Each row was made from one small tree. The marks that hang from a mark follow it in brackets, in the order of their numbers. Every link used is in the known rows. Write each row's tree.
Known rows:
k_152{k_769{k_558 k_781}}: [-1.17 -0.67 -0.41  0.10  0.23  4.37 -0.34  2.00 -0.65 -0.97 -2.16 -0.78
 -4.08  2.50  0.64  3.79  2.62 -2.62 -0.27 -2.82  4.65 -2.93 -3.70 -2.11
 -2.82  1.53]
k_549{k_769}: [-1.59 -0.09  0.39 -1.48 -0.26  3.20 -1.13  0.21 -2.21  0.00 -0.60 -3.30
 -1.63  1.88  0.76  3.57  2.44 -1.87 -1.36 -0.23 -1.02 -0.35 -2.57 -0.25
 -0.64  2.41]
k_546{k_830{k_152{k_769} k_896 k_935{k_145}}}: [ 3.91  2.55  0.18  1.21 -1.59  3.96 -0.02  1.36  0.42 -2.13  1.21 -2.02
  1.61  3.17 -1.48 -1.72  5.08 -3.61  1.52 -3.96  3.48 -3.54 -3.63 -3.39
 -1.88 -1.67]
k_896{k_830{k_152{k_769{k_549 k_781}} k_546 k_935{k_145}}}: [ 5.25  3.54 -4.68  4.95 -7.09  3.75  3.13  0.03 -2.02 -4.14 -4.09 -4.68
  2.53  2.82 -0.04  3.38  3.90 -4.11  3.36 -3.45  2.97  0.81 -1.90  1.06
 -2.07  0.37]
k_935{k_145 k_830{k_152 k_546 k_896}}: [ 3.05 -0.49 -3.39 -1.66 -2.59  3.52  1.20  0.22 -0.88 -5.28 -0.84 -2.81
 -0.56 -1.70  0.11  2.11  0.25 -0.79  5.00 -2.81 -1.11  0.45  0.70 -2.92
 -2.95 -1.40]
k_868{k_830{k_152 k_546 k_896 k_935{k_145}}}: [ 3.40  1.30 -3.40  1.14 -4.30  1.83  1.95  0.21 -0.67 -4.53  0.41 -4.23
  1.18  0.05  0.85  0.91  2.45  0.14  6.26 -4.28  2.68  0.26 -2.73 -1.02
 -4.75 -2.71]
k_157{k_830{k_546 k_896}}: [ 0.01 -0.07 -1.96  0.78 -3.64  3.33  0.39  0.04  0.18 -3.10 -0.83 -1.55
  2.32  1.69  1.44  2.59  3.24 -2.19  3.84 -0.22  0.21 -1.00 -1.77 -0.57
 -0.86 -1.27]
k_769{k_549 k_558 k_781}: [-1.69 -1.86 -1.71  0.37 -1.47  0.56  1.62  0.10 -2.06 -1.72 -2.41 -2.41
 -3.27  0.29  3.45  6.55 -1.55 -1.92  2.53 -3.80  2.40  1.00 -3.51 -1.15
 -2.46  3.42]
k_935{k_145 k_830{k_152}}: [ 2.72 -2.35 -0.62 -2.07 -0.84  1.80  1.66  0.39 -1.03 -4.43 -0.53 -0.38
 -0.87 -2.93  0.44  2.41  0.98 -2.36  1.97 -1.29 -2.64 -0.61  2.71 -3.09
 -1.59  1.39]
k_145{k_935}: [-0.46 -0.12  1.07  0.56 -0.50  0.51 -2.07  0.80 -2.82  0.25 -0.76  0.70
 -0.52  0.68 -0.89 -0.02 -1.43  0.58  1.18  1.20  1.13  0.18 -2.22 -3.50
 -2.31  0.82]
k_896{k_830{k_546}}: [ 0.05  0.43 -1.03  1.83 -4.52  1.54  0.22 -1.46  0.53 -3.11 -0.90 -1.94
  1.97  0.67 -0.39  3.28  3.57 -2.53  1.29  1.08 -0.61  0.13 -1.02  0.65
 -0.16 -0.98]
k_558{k_769}: [-1.72 -2.47  1.58  2.42 -0.35  3.70 -1.00 -0.10 -0.74 -1.14 -0.95 -1.80
  0.90  1.48  0.08  1.78  1.66 -0.39  0.44 -1.21 -2.25  0.82 -3.59 -0.19
  1.20  1.72]
k_830{k_152{k_769} k_546 k_896 k_935{k_145}}: [ 4.86  3.29 -2.97  1.75 -1.91  5.26 -0.09  0.83 -1.62 -2.55 -2.43 -4.12
  0.03  2.54 -0.87 -1.81  1.96 -0.78  4.77 -4.00  4.40  0.10 -2.11 -2.14
 -4.22 -3.18]
k_124{k_889{k_781}}: [-2.37 -0.30  1.09 -1.94  0.68  0.93 -0.78  2.50 -1.07 -1.88  0.39 -3.64
  1.14  0.81  2.39  1.36 -0.60 -1.55 -1.78 -0.89  1.04 -1.82  1.04 -2.38
  2.03  5.35]
k_549{k_769{k_781}}: [-0.76  0.62 -1.10 -1.27 -0.65  3.99  0.29  1.98 -2.84 -1.43 -1.26 -3.62
 -2.28  3.94  1.16  4.81  2.51 -1.57 -0.43 -0.99  0.71 -0.93 -4.19 -0.76
 -1.17  3.79]
k_152{k_769{k_549 k_558 k_781}}: [-1.82 -0.95 -1.56  1.14 -1.35  3.13  0.82  0.45 -1.56 -0.62 -3.05 -2.83
 -3.42  1.37  1.83  5.90  0.83 -3.70  0.36 -3.91  3.17 -0.68 -4.26 -0.28
 -2.01  3.17]
k_124{k_889}: [-2.02 -0.16  0.89 -0.76  0.95  0.82 -1.46 -0.20 -0.75 -0.12 -0.14 -1.54
 -0.08 -0.10  1.57  2.02 -0.56 -0.20 -0.65 -1.75 -0.76 -0.24  0.37 -2.76
 -0.79  3.31]
k_935{k_145}: [ 1.52 -1.43  0.19 -1.15  0.17  0.58  0.80  0.72 -2.31 -2.78  0.30 -0.40
 -1.11 -2.86 -0.28  1.25  1.55 -1.94  1.14 -0.76 -2.38 -0.97  0.02 -2.75
 -0.82 -0.03]
k_868{k_830{k_152 k_896 k_935{k_145}}}: [ 2.43  0.11 -1.90  0.62 -1.78  1.57  2.78  1.25 -0.40 -4.35  1.85 -2.03
  0.45  0.21  1.36  0.51  2.31 -0.83  4.13 -4.01  1.81 -1.07 -3.60 -2.27
 -3.94 -1.33]
k_769{k_558 k_781}: [-1.04 -1.40 -0.67 -0.55 -0.06  1.49  0.35  1.74 -1.00 -2.23 -1.72 -0.65
 -3.99  1.33  2.13  4.35  0.49 -0.94  2.09 -2.78  3.75 -1.44 -3.03 -2.72
 -3.07  1.56]
k_157{k_830{k_152{k_769{k_549 k_558 k_781}} k_546 k_896}}: [ 0.08  0.77 -5.51  2.68 -6.07  5.96  1.22  0.12  0.55 -2.81 -4.76 -4.34
 -0.08  4.98  3.86  7.37  2.57 -4.52  3.55 -5.63  5.74  0.67 -2.48  0.90
 -3.06  0.90]
k_769{k_549 k_558}: [-2.46 -2.50 -0.31  0.39 -0.89 -0.60  0.25 -1.56 -1.34 -0.30 -2.20 -2.14
 -2.91 -1.53  2.99  5.53 -1.35 -2.29  1.73 -2.84  0.54  1.18 -1.96 -0.55
 -2.05  2.37]
k_157{k_830{k_152{k_769} k_546 k_896 k_935{k_145}}}: [ 4.74  2.39 -3.06  2.71 -4.17  5.61  0.45  1.31 -0.82 -3.02 -2.66 -2.41
  2.57  3.09  0.50 -0.62  5.78 -3.14  4.75 -2.54  3.65 -1.82 -0.49 -1.47
 -3.08 -2.99]
k_935{k_830}: [-0.82 -2.42  0.95 -1.58  0.34  1.79  0.68 -0.27 -0.51 -2.73 -0.02 -0.16
 -0.83 -1.69  0.18  2.06  1.18 -1.67  1.12  0.92 -2.58 -1.89 -0.66 -2.18
 -1.02  2.55]

Write each row's tree:
[ 0.22  1.19 -3.36  1.71 -4.55  5.30 -1.19 -0.89 -1.86 -1.09 -3.31 -4.15
  0.74  1.95 -0.80  2.02 -2.18 -1.30  3.32 -2.26  1.97  2.52 -2.53 -0.92
 -3.55  1.44]
k_145{k_935{k_830{k_152{k_769{k_549}} k_546 k_896}}}
[ 1.63  1.90 -2.99  0.66 -2.20  6.45 -1.58 -0.31  0.55 -1.97 -2.25 -4.38
  0.15  3.74 -0.15  1.03  0.21 -1.23  1.86 -2.42  3.42  1.19 -1.96 -0.01
 -2.13 -1.31]
k_830{k_152{k_769} k_546 k_896}
[ 3.98  1.87 -0.12  0.84 -1.78  1.25  0.63  0.78 -0.03 -3.43  1.69 -1.56
  1.53  2.52  0.09 -0.92  2.75 -1.65  3.68 -3.94  2.50 -2.18 -2.79 -4.13
 -2.12 -1.46]
k_546{k_830{k_152 k_896 k_935{k_145}}}
[ 1.11  0.74 -2.52  0.12 -3.14  3.50 -1.71  0.36 -1.31 -2.59 -1.70 -1.56
  0.34  1.99 -0.61  0.68 -2.55  1.54  5.02 -0.92  2.44  1.82 -1.12 -3.38
 -4.63 -0.77]
k_145{k_935{k_830{k_152 k_546 k_896}}}
[ 0.23 -0.77 -1.27 -0.70  0.28  6.56 -0.22  0.78  1.03 -2.81 -0.35 -1.48
 -0.36  2.28  0.09  1.32  1.25 -2.68  0.20 -1.80  0.67 -1.45 -1.77 -1.87
 -1.56  1.24]
k_935{k_830{k_152{k_769} k_896}}
[ 1.52  1.92 -1.90  2.49 -5.44  4.74 -0.94 -1.34  1.58 -2.53 -2.71 -2.54
  2.21  3.30 -0.85  2.80  4.46 -4.11 -0.71  0.15  1.99  0.29  0.20  1.76
 -0.47 -0.94]
k_896{k_830{k_152{k_769} k_546}}
[ 4.23  2.93 -4.40  1.90 -2.43  5.50  0.31  2.69 -1.87 -3.13 -3.38 -3.48
 -3.24  3.97  1.05  1.00  2.08 -0.72  6.08 -7.21  8.60 -0.78 -3.86 -3.36
 -6.52 -2.75]
k_830{k_152{k_769{k_558 k_781}} k_546 k_896 k_935{k_145}}
[ 2.69  3.25 -2.85  5.17 -6.45  3.28  0.71 -2.79 -0.10 -1.66 -4.18 -4.82
  3.35  3.77  0.53  2.30  2.79 -3.77  2.26 -1.41  2.84  2.00 -1.50  3.17
 -1.50  0.61]
k_896{k_830{k_152{k_769{k_549}} k_546 k_935}}
[ 1.72  3.09 -5.28  3.44 -3.68  5.22  0.36  0.13 -1.40 -1.43 -5.06 -6.08
 -1.89  5.92  2.88  3.53 -1.22 -0.56  6.07 -6.97  8.87  1.75 -5.32 -0.20
 -6.00  0.21]
k_830{k_152{k_769{k_549 k_558 k_781}} k_546 k_896 k_935}
[ 5.13  3.74 -5.76  2.96 -3.97  4.96  2.29  1.05 -3.18 -3.43 -3.56 -6.43
  0.17  3.45  0.67  1.90 -0.32 -1.31  6.03 -5.95  4.51  1.71 -4.27 -0.97
 -3.96 -0.04]
k_830{k_152{k_769{k_549 k_781}} k_546 k_896 k_935{k_145}}
[ 3.09  3.28 -1.89  4.17 -4.83  4.48 -0.65 -1.08  0.94 -1.98 -3.09 -2.59
  2.75  4.84 -0.77  0.32  4.83 -2.87  1.74 -0.35  4.38 -0.27 -1.15  1.28
 -2.26 -1.23]
k_896{k_830{k_152{k_769} k_546 k_935}}
[-0.13 -0.38  0.04 -0.22 -2.99  1.36 -1.64  0.00 -2.30 -1.26 -1.82 -0.63
 -0.14 -1.08 -1.99  0.68 -0.40  0.80  3.68  1.50  0.18 -0.19 -0.80 -3.03
 -3.56  0.74]
k_145{k_935{k_830{k_546}}}
[ 0.88 -0.81 -3.94  0.03 -3.62  4.47  0.91 -1.05 -0.89 -2.77 -2.94 -4.48
 -2.57 -2.28  0.93  5.05  1.06 -3.63  3.67 -6.63  1.19  1.34 -0.51 -1.41
 -4.10 -0.49]
k_935{k_145 k_830{k_152{k_769{k_549 k_558}} k_546 k_896}}
[-1.44 -1.89 -0.93  3.59 -2.25  3.59  1.66 -0.03 -2.49 -2.03 -2.34 -4.27
  1.05  2.40  1.59  5.21 -0.52 -0.79  1.51 -3.13 -1.94  2.45 -5.64  1.25
  1.39  5.00]
k_558{k_769{k_549 k_781}}
[ 5.00  3.11 -2.12  3.86 -5.20  3.80  0.24 -0.14 -0.42 -3.00 -2.68 -2.44
  2.16  1.94 -1.55 -0.01  5.95 -3.63  2.26 -1.54  2.74 -0.72  0.17 -0.36
 -2.54 -2.51]
k_896{k_830{k_152{k_769} k_546 k_935{k_145}}}
[-0.56  0.12 -1.35 -0.16 -2.30  2.90 -1.48  0.88 -2.23 -1.92 -0.54 -1.27
 -0.22  0.35 -1.51  0.36 -1.08  1.40  4.71  0.08  0.84  0.14 -3.16 -3.93
 -3.89 -0.57]
k_145{k_935{k_830{k_546 k_896}}}
[ 3.49 -0.37 -1.71 -1.15 -3.09  4.61  0.35 -0.22 -0.41 -3.46 -2.47 -2.74
 -0.70 -2.18 -1.66  1.87  3.34 -3.07  1.74 -1.66 -0.59 -1.05  2.52 -1.41
 -2.31 -0.01]
k_935{k_145 k_830{k_152{k_769} k_546}}
[ 1.53  0.34 -1.40  0.16 -4.27  1.95 -1.86 -0.52 -1.54 -1.86 -2.90 -1.24
  0.35  0.50 -0.89  1.28 -1.69  1.06  3.98  0.38  1.76  1.48  1.02 -2.46
 -4.06  0.76]
k_145{k_935{k_830{k_152 k_546}}}
[ 2.05  1.64 -1.66  1.36  0.47  2.73 -0.10  0.51 -0.92 -2.22 -0.63 -1.87
  0.22  4.44  2.09 -1.17 -1.97  0.92  4.20 -2.21  3.74  0.77 -3.26 -2.36
 -3.41 -0.30]
k_830{k_152 k_896 k_935}
[ 2.18  2.23  0.22  1.19 -1.75  1.84 -0.50  0.05  1.21 -2.37  1.15 -2.01
  2.37  5.11  0.94 -0.73  1.31 -1.02  3.25 -2.84  3.92 -1.72 -4.06 -2.56
 -1.80 -0.33]
k_546{k_830{k_152 k_896 k_935}}
[ 4.58  1.53 -0.34  1.33 -0.16  3.41  0.00  1.12 -1.69 -1.60 -1.95 -1.56
 -0.51  1.22 -0.55 -1.63  2.61 -2.16  1.83 -2.29  2.64 -1.53 -0.23 -2.35
 -2.95 -0.11]
k_830{k_152{k_769} k_935{k_145}}
[ 2.81  2.84 -0.89  2.95 -4.05  3.11  1.37 -0.20 -0.19 -1.37 -2.26 -4.36
  2.25  5.92  0.61  2.56  2.52 -3.96  1.24 -3.22  4.93 -1.84 -4.49  0.29
 -0.80  4.41]
k_546{k_830{k_152{k_769{k_549 k_781}} k_935}}
[ 2.95  2.27 -3.08  2.69 -4.21  3.64  0.30  0.03  0.17 -3.27 -2.41 -2.19
  3.33  5.07  2.93  0.56  2.17 -0.61  6.44 -1.58  4.18  0.18 -0.77 -0.51
 -3.28 -1.76]
k_157{k_830{k_152 k_546 k_896 k_935}}
